Each row was made from one walk, in order. Every step used is in the known rows, and no mark comes twice. Write each row's walk.
Known rows:
s > k > n: [ 0.53  1.39 -0.67 -0.36 -1.25  0.06  0.62  1.28  0.03  0.31  1.93 -0.03
 -1.54 -0.04  0.09 -1.76 -0.75  1.98  0.00  0.05  1.15  0.03  0.21  0.52
  0.51]
g > w > k: [ 1.34  0.84 -0.20 -0.10 -1.64 -1.14 -0.51  0.92  0.01 -0.06  1.58  0.37
 -0.28  0.66  2.77 -2.06  0.81  0.85 -0.15  0.22  1.21  0.65  0.85 -0.88
 -0.29]
r > b: [-0.69  0.07  0.72  0.43  0.45  0.84  0.51 -2.78 -0.22  0.08  0.77  0.45
 -0.76  0.38  1.16  0.60  0.01 -0.26  1.00 -0.75  1.03  0.63 -0.58 -0.57
  0.25]
k > b > r > h: [-1.57 -1.05 -0.09  2.16 -1.68  1.93  0.56 -1.06 -0.43 -0.89 -1.62  0.64
 -1.01  0.00  0.39  1.42  0.26 -0.04  0.22 -0.52  1.62  1.44 -0.18 -1.37
  1.82]
f > n > k > h > r: [ 0.60 -0.99 -0.09  1.17  0.05 -0.79  0.10  2.72  0.60  0.38  1.45 -0.14
 -0.38  0.51  0.40 -0.88 -1.08  1.62 -1.40  1.56  0.39  2.76 -0.63 -1.76
 -0.45]
g > w > f > n: [ 1.42 -0.73 -0.35 -0.80 -1.29 -1.19 -0.19  0.51  0.97  0.00  2.77 -0.19
 -1.16  0.57  0.90 -3.73 -0.68  1.52 -1.65 -0.52  0.96  0.55 -0.15 -1.66
 -0.35]
g > w: [ 0.84 -0.24 -0.21  0.06 -1.20 -0.86 -0.93 -0.80  0.35 -0.09  1.79 -0.05
 -0.07  0.26  1.13 -0.84  0.43  0.10 -0.25 -0.12  0.29 -0.08  0.08 -0.67
  0.05]
k > b: [ 0.05  0.05  0.64  0.42 -0.23  0.03  0.58 -1.69 -0.16 -0.43  0.11  0.09
 -1.13  0.14  1.04  1.46 -0.20  0.15  0.85 -0.38  0.92  0.32  0.10 -0.73
  0.24]
b > r > h > k > s: [-0.19 -0.91 -0.42  0.77 -1.35  0.19  0.59  2.33 -0.64 -0.59 -1.97  2.11
 -0.78  0.15  0.18 -0.68 -0.31  1.67 -1.17  0.99  1.82  1.63 -0.28 -0.82
  1.38]
h > r > b > k: [-0.69  0.60  0.31  2.12 -0.29 -0.35  1.12 -0.89  0.28 -0.40  2.23  0.94
  1.73  0.72  1.04  3.12 -0.22  0.15  0.47  0.48  1.15  1.55  0.87 -0.01
  1.24]
b > k > n: [-0.92  1.20 -0.87 -0.57 -0.94  0.31  0.20 -0.99  0.92 -0.63  4.93 -0.48
  0.92  0.13 -0.15  0.49 -0.91  1.21  0.09 -0.27 -0.11 -0.64  0.34  1.03
  0.91]
s > k > h > r: [ 1.43  0.11 -0.22  2.04 -1.67 -1.56  1.14  3.62 -0.73  0.26 -1.59  2.08
 -0.87  0.06  0.73  0.21  0.09  1.52 -0.76  1.47  2.15  2.87  0.07 -0.62
  0.80]
w > f > n: [ 0.63 -0.53 -0.15 -0.81 -0.09 -0.30  0.68  1.27  0.64  0.09  0.88 -0.14
 -1.11  0.27 -0.25 -2.94 -1.14  1.41 -1.43 -0.37  0.64  0.62 -0.27 -1.06
 -0.40]
g > w > f > n > k: [ 2.04 -1.23 -0.61 -0.98  0.05 -0.96 -0.27  1.98  1.12  0.00  3.71 -1.16
 -0.91  0.62  0.61 -3.55 -0.85  2.01 -2.02  0.34  1.00  1.22  0.38 -1.49
 -0.91]
w > f > n > k > b > r: [-0.69 -0.83  0.08  0.30  0.28  0.16  1.16  1.91  0.35 -0.55  2.09 -1.47
 -0.68  0.54 -0.02  0.00 -1.45  2.10 -1.47  0.51  1.83  2.12  0.74 -1.54
  0.15]
f > w: [-0.66 -1.60 -0.54  0.23 -0.72  0.31 -1.03  0.04  0.20  0.13 -0.20  0.24
  0.07  0.13  0.58 -1.07 -1.19  0.69  0.15  0.52 -0.46  0.15 -0.47 -0.35
 -1.20]
n > k > h > r > b: [ 0.41 -0.80  0.69  2.30  0.54  0.04  0.75 -0.43 -0.49  0.15  1.43  1.33
 -1.22  0.65  1.87  1.49 -0.08  0.82  0.07  1.07  2.21  3.32 -0.58 -1.11
  0.11]
h > k > s: [ 1.46  0.18  0.27 -0.99  0.13 -1.85  0.60  1.55 -0.30 -0.15 -0.16  1.61
 -0.91  0.29  0.83 -0.62 -0.82  1.85 -0.55  1.07  1.16  0.51  0.00 -0.22
 -0.16]
w > r > h > k > s: [ 2.51 -0.11 -0.21  1.24 -1.06 -0.27  1.23  3.63 -0.29 -0.50 -1.58  3.52
 -1.96  0.49  1.58 -2.55  0.10  1.74 -0.43  0.81  1.96  1.60  0.27 -0.74
 -0.23]
n > k > b > r: [-1.33 -0.28  0.18  1.19  0.38  0.46  0.46  0.66 -0.27 -0.62  1.14 -1.27
  0.41  0.29  0.18  2.84 -0.35  0.67 -0.03  0.87  1.15  1.46  1.07 -0.52
  0.57]
s > k: [ 0.91  0.37 -0.48  0.01 -0.39 -0.55  0.85  2.86 -0.32  0.20 -1.31  0.28
 -0.09 -0.14 -0.30 -0.50  0.06  0.96 -0.21  0.55  1.06  0.79  0.58  0.21
  0.37]
h > k > b: [ 0.70  0.85  0.27  0.24 -0.43 -0.91  0.86 -0.04  0.02 -0.39 -0.43  0.80
 -1.27  0.30  1.21  1.09 -0.18  0.98  0.20  0.56  2.17  0.71  0.45 -0.65
  0.40]
w > r > h > k > n: [ 1.44  1.43 -1.04  1.71 -2.16  1.18  0.67  2.09  0.52 -0.20  1.32  2.24
 -2.63  0.43  1.35 -3.38  0.13  1.79 -0.32  0.19  2.16  0.70  0.14 -0.07
  0.25]
f > w > g: [ 0.02 -1.09 -1.02 -0.32 -0.29 -0.90 -0.89  2.30 -0.81  0.18  0.26  1.08
  0.72  0.58  0.54 -0.72 -1.63  0.42  0.61  0.90 -1.22 -0.15  0.21 -1.24
 -0.78]
h > k: [ 0.71  0.77 -0.33 -0.21 -0.17 -0.91  0.32  1.69  0.17  0.03 -0.57  0.68
 -0.16  0.16  0.22 -0.31  0.06  0.86 -0.61  0.99  1.24  0.34  0.32  0.11
  0.12]
f > n > k > b: [ 0.10 -0.62  0.27 -0.43  1.01  0.29  0.37  0.16  0.86 -0.11  1.92 -1.81
 -0.72  0.47  0.50 -0.25 -1.38  1.14 -0.02  0.18  0.23  1.04  0.02 -1.73
 -0.65]
n > k: [ 0.63 -0.53 -0.29 -0.12  1.38  0.23 -0.08  1.46  0.12  0.00  0.93 -0.92
  0.31  0.05 -0.29  0.22 -0.19  0.54 -0.34  0.89  0.07  0.63  0.54  0.23
 -0.54]

Write each row's walk:
[-1.66 -1.11 -0.73  1.75 -1.50  2.00  0.02  0.70 -0.30 -0.46 -1.75  0.48
  0.13 -0.13 -0.66  0.03  0.43 -0.19 -0.61 -0.09  0.68  1.10 -0.31 -0.62
  1.55]  b > r > h
[-1.52 -1.76 -0.41  1.33 -0.43  2.20  0.38  0.78  0.56 -0.56  0.17 -1.32
 -0.64  0.33 -0.17 -0.22 -0.86  0.99 -0.67  0.13  0.94  2.12 -0.23 -2.33
  0.90]  f > n > k > b > r > h
[ 1.76 -1.12 -0.27 -0.15 -0.65 -0.09  0.63  1.31 -0.34 -0.38 -1.91  2.60
 -2.04  0.08  0.75 -1.98 -0.36  1.66 -0.64  0.58  1.65  1.14 -0.68 -0.84
  0.49]  r > h > k > s
[ 0.68  0.40 -1.07  0.34 -1.76  1.37  0.09 -0.22  0.49 -0.12  0.87  1.31
 -2.75  0.05  0.48 -2.85 -0.27  1.70 -0.53 -0.02  1.85  0.18 -0.73 -0.18
  0.98]  r > h > k > n
[ 0.79  0.17  0.50  2.39 -1.25 -0.70  1.65  0.97 -0.92  0.33 -0.90  2.56
 -1.60  0.43  1.89  0.76  0.07  1.24  0.25  0.73  3.21  3.53 -0.54 -1.14
  1.01]  s > k > h > r > b
[-2.06 -0.31 -0.08  1.44 -2.16  0.33 -0.10  0.92 -0.55 -0.49 -0.33  0.34
 -0.03  0.71  2.77  0.27 -0.93  1.59  0.60  0.92  1.59  1.65  0.75 -1.29
 -0.44]  f > w > k > b > r
[-1.00  1.53  0.09  1.70 -1.09  0.18  0.91 -2.54  0.60 -0.27  5.50  0.64
  0.26  0.84  1.44  1.89 -0.99  1.24  0.67 -0.05  1.23  0.81  0.54  0.36
  1.40]  h > r > b > k > n
[-1.00 -1.63 -0.35  1.99 -0.38  2.22  0.50  0.27 -0.28 -0.87 -0.67 -0.25
 -0.78  0.07  0.05  1.55  0.11  0.48 -0.12  0.35  1.68  2.11  0.35 -1.10
  1.24]  n > k > b > r > h
[-1.39 -0.29  0.05  0.26 -0.34  0.49  1.01 -2.61  0.16 -0.91  2.34  1.41
  0.76  0.31  1.21  2.16  0.02  0.14  0.73 -0.51  1.55  2.02 -1.18 -0.60
  1.25]  r > b > k > h
[-0.44  0.35 -0.72 -0.30 -2.00  0.57 -0.86  0.08  0.23  0.27  2.73  0.39
 -1.56  0.62  2.61 -3.61 -1.60  2.48  0.45  0.41  0.59  0.10 -0.12 -0.19
 -1.38]  f > w > k > n
[-1.03  0.66 -0.02  1.29 -1.38 -0.26  1.36  2.09 -0.76 -0.42 -1.16 -0.11
  0.07  0.08  0.23  2.14 -0.19  1.09  0.15  0.56  2.13  1.60  1.08 -0.54
  1.44]  s > k > b > r
[-0.15 -0.60 -0.53  0.09 -1.20  0.03 -0.64  1.59 -0.14  0.16 -0.54  0.70
 -0.08  0.52  2.20 -2.35 -0.77  1.44  0.26  0.90  0.50  0.86  0.25 -0.57
 -1.56]  f > w > k
[-0.07 -0.91  0.62  1.57  0.47  0.05  0.62 -0.04  0.40  0.42  2.35  0.33
 -1.10  0.90  1.57 -0.35 -1.11  1.32 -0.43  0.82  1.53  3.42 -1.26 -2.32
 -0.24]  f > n > k > h > r > b
[-0.57  1.32  0.08  1.61 -0.10  0.36  1.50  0.24  0.50 -0.80  2.90  1.24
  1.77  0.82  1.53  1.61  0.37 -0.03  1.08 -0.27  1.11  1.26  1.05  0.19
  0.26]  w > r > b > k
[ 2.58 -1.60 -0.34  1.07 -1.20 -1.99  0.03  2.81  0.75  0.07  3.27  0.67
 -1.70  0.82  1.58 -2.73 -0.83  2.60 -2.58  1.26  2.14  3.31 -0.17 -2.26
 -0.46]  g > w > f > n > k > h > r
[-0.73 -0.64 -0.58  2.13 -2.17  1.49  1.41  1.73 -0.75 -0.67 -2.96  0.80
 -1.08 -0.14  0.11  0.85  0.33  0.86 -0.01  0.02  2.66  2.31  0.40 -1.10
  2.13]  s > k > b > r > h
[ 0.44 -1.14 -0.30 -0.06  0.73  0.15  0.01  1.08 -0.12 -0.21  0.96  0.21
 -0.64 -0.04  0.24 -0.02 -0.05  0.81 -0.47  0.85  0.80  1.91 -0.76 -0.47
 -0.34]  n > k > h
[-0.06  0.37  0.97  2.33 -0.18 -0.10  0.74 -1.47 -0.33  0.35  0.59  1.09
 -0.61  0.69  1.58  1.39 -0.08  0.02  0.61  0.20  1.37  1.42  0.15 -0.68
  0.44]  h > r > b
[-0.32 -0.82  0.41  2.54 -1.99 -0.15  0.18 -0.24 -0.73  0.26 -0.01  2.95
 -1.62  1.11  4.39 -1.13 -0.71  1.76  0.70  1.12  2.61  3.55 -0.90 -1.92
 -0.87]  f > w > k > h > r > b
[ 1.34 -1.12  0.31 -1.00  1.63 -0.69  0.23  1.31 -0.36 -0.14  1.32  0.02
 -0.44  0.19  0.34 -0.25 -1.01  1.52 -0.28  0.96 -0.04  0.82  0.26 -0.12
 -0.85]  n > k > s
[ 0.54 -0.30  0.26  2.03 -1.24 -1.02  0.31  0.90 -0.39  0.05 -0.32  1.79
 -0.72  0.19  0.99  0.77  0.02  0.58 -0.54  0.95  1.09  2.07 -0.55 -0.80
  0.45]  k > h > r
[ 0.36 -0.92 -0.28  2.06 -2.43 -0.98 -0.34  2.49 -0.55  0.18 -0.87  2.50
 -0.85  0.72  3.23 -1.72 -0.72  2.02 -0.27  1.85  1.60  2.92 -0.29 -1.34
 -1.13]  f > w > k > h > r
[ 0.99  0.56  0.48  0.78 -0.97 -1.37  0.88 -0.69  0.32 -1.07  5.17  2.12
  0.89  1.22  3.28  0.41 -0.05  1.07  0.98 -0.33  1.36  1.33  0.91 -0.79
  0.01]  g > w > r > b > k > s
[-0.15 -0.22  0.98  2.43 -0.84 -0.21  0.79 -1.88 -0.64  0.12  0.39  2.21
 -1.54  0.59  2.16  1.23  0.06  0.31  0.45  0.19  2.18  2.71 -1.16 -1.37
  0.64]  k > h > r > b
[-1.22  1.02  0.14  1.22 -1.13 -0.67  0.84  1.05 -0.28 -0.63 -0.41  0.33
 -0.02  0.36  0.70  2.38 -0.11  1.01 -0.28  0.96  2.32  1.11  0.86 -0.58
  1.22]  h > k > b > r
[-1.96  0.22  0.47  1.37 -0.97  0.26  0.53 -0.75 -0.41 -0.64  0.18 -0.37
  0.11  0.23  0.48  2.64 -0.16  0.14  0.33  0.02  1.11  0.80  0.49 -0.75
  1.10]  k > b > r
[-0.76 -0.35 -0.69 -0.10 -0.77 -0.35  0.50  0.22  0.36 -1.00  1.50  0.98
  1.47 -0.08  0.06  1.51 -0.03  0.46 -0.26  0.19  0.52  1.39 -0.60 -0.03
  0.99]  b > k > h
[-0.40 -2.17 -0.48  1.17 -0.48  1.94  1.20  1.62  0.37 -0.77  0.25 -0.48
 -1.83  0.36 -0.15 -1.30 -1.00  1.92 -1.55 -0.01  2.33  2.79  0.04 -2.13
  0.85]  w > f > n > k > b > r > h
[-0.10 -0.07 -0.36  1.80 -1.40 -1.32  0.72  1.62  0.19 -0.73  1.34  1.66
  1.66  0.20  0.51  2.41 -0.11  0.75 -0.66  1.17  0.92  2.21  0.17 -0.11
  1.22]  b > k > h > r
[ 1.93 -1.86 -0.59 -0.94 -0.60 -1.08 -0.21  1.60  0.88 -0.24  3.62  0.05
 -1.78  0.52  1.16 -3.63 -0.73  2.31 -2.14  0.33  1.75  2.44 -0.98 -2.16
 -0.69]  g > w > f > n > k > h
[ 0.28  1.13 -0.12  1.60 -1.29 -0.52  0.58 -0.48  0.83 -0.88  4.80  1.17
  1.63  1.08  2.66  0.91  0.77  0.07  0.86 -0.41  1.40  1.18  1.20 -0.48
  0.33]  g > w > r > b > k
[ 1.10  0.62  0.76  2.32 -2.43 -1.37  0.30 -0.94 -0.58  0.07  1.99  2.69
 -1.81  1.24  4.94 -0.80  0.86  1.17  0.28  0.44  3.40  3.36 -0.27 -2.22
  0.35]  g > w > k > h > r > b
[ 1.75  0.47 -0.83  2.05 -1.38  0.67  0.91  3.66  0.21 -0.32 -1.91  2.54
 -1.19  0.35  0.95 -2.12  0.96  0.77 -0.51  0.70  2.01  1.47  0.53 -0.42
  0.08]  w > r > h > k
[-1.28  0.59 -1.23  1.26 -2.48  1.60  0.08  0.74  0.18 -0.30  0.93  0.80
 -1.56  0.11 -0.11 -1.69 -0.27  1.73 -0.98  0.43  2.01  0.68 -0.36 -0.11
  1.82]  b > r > h > k > n
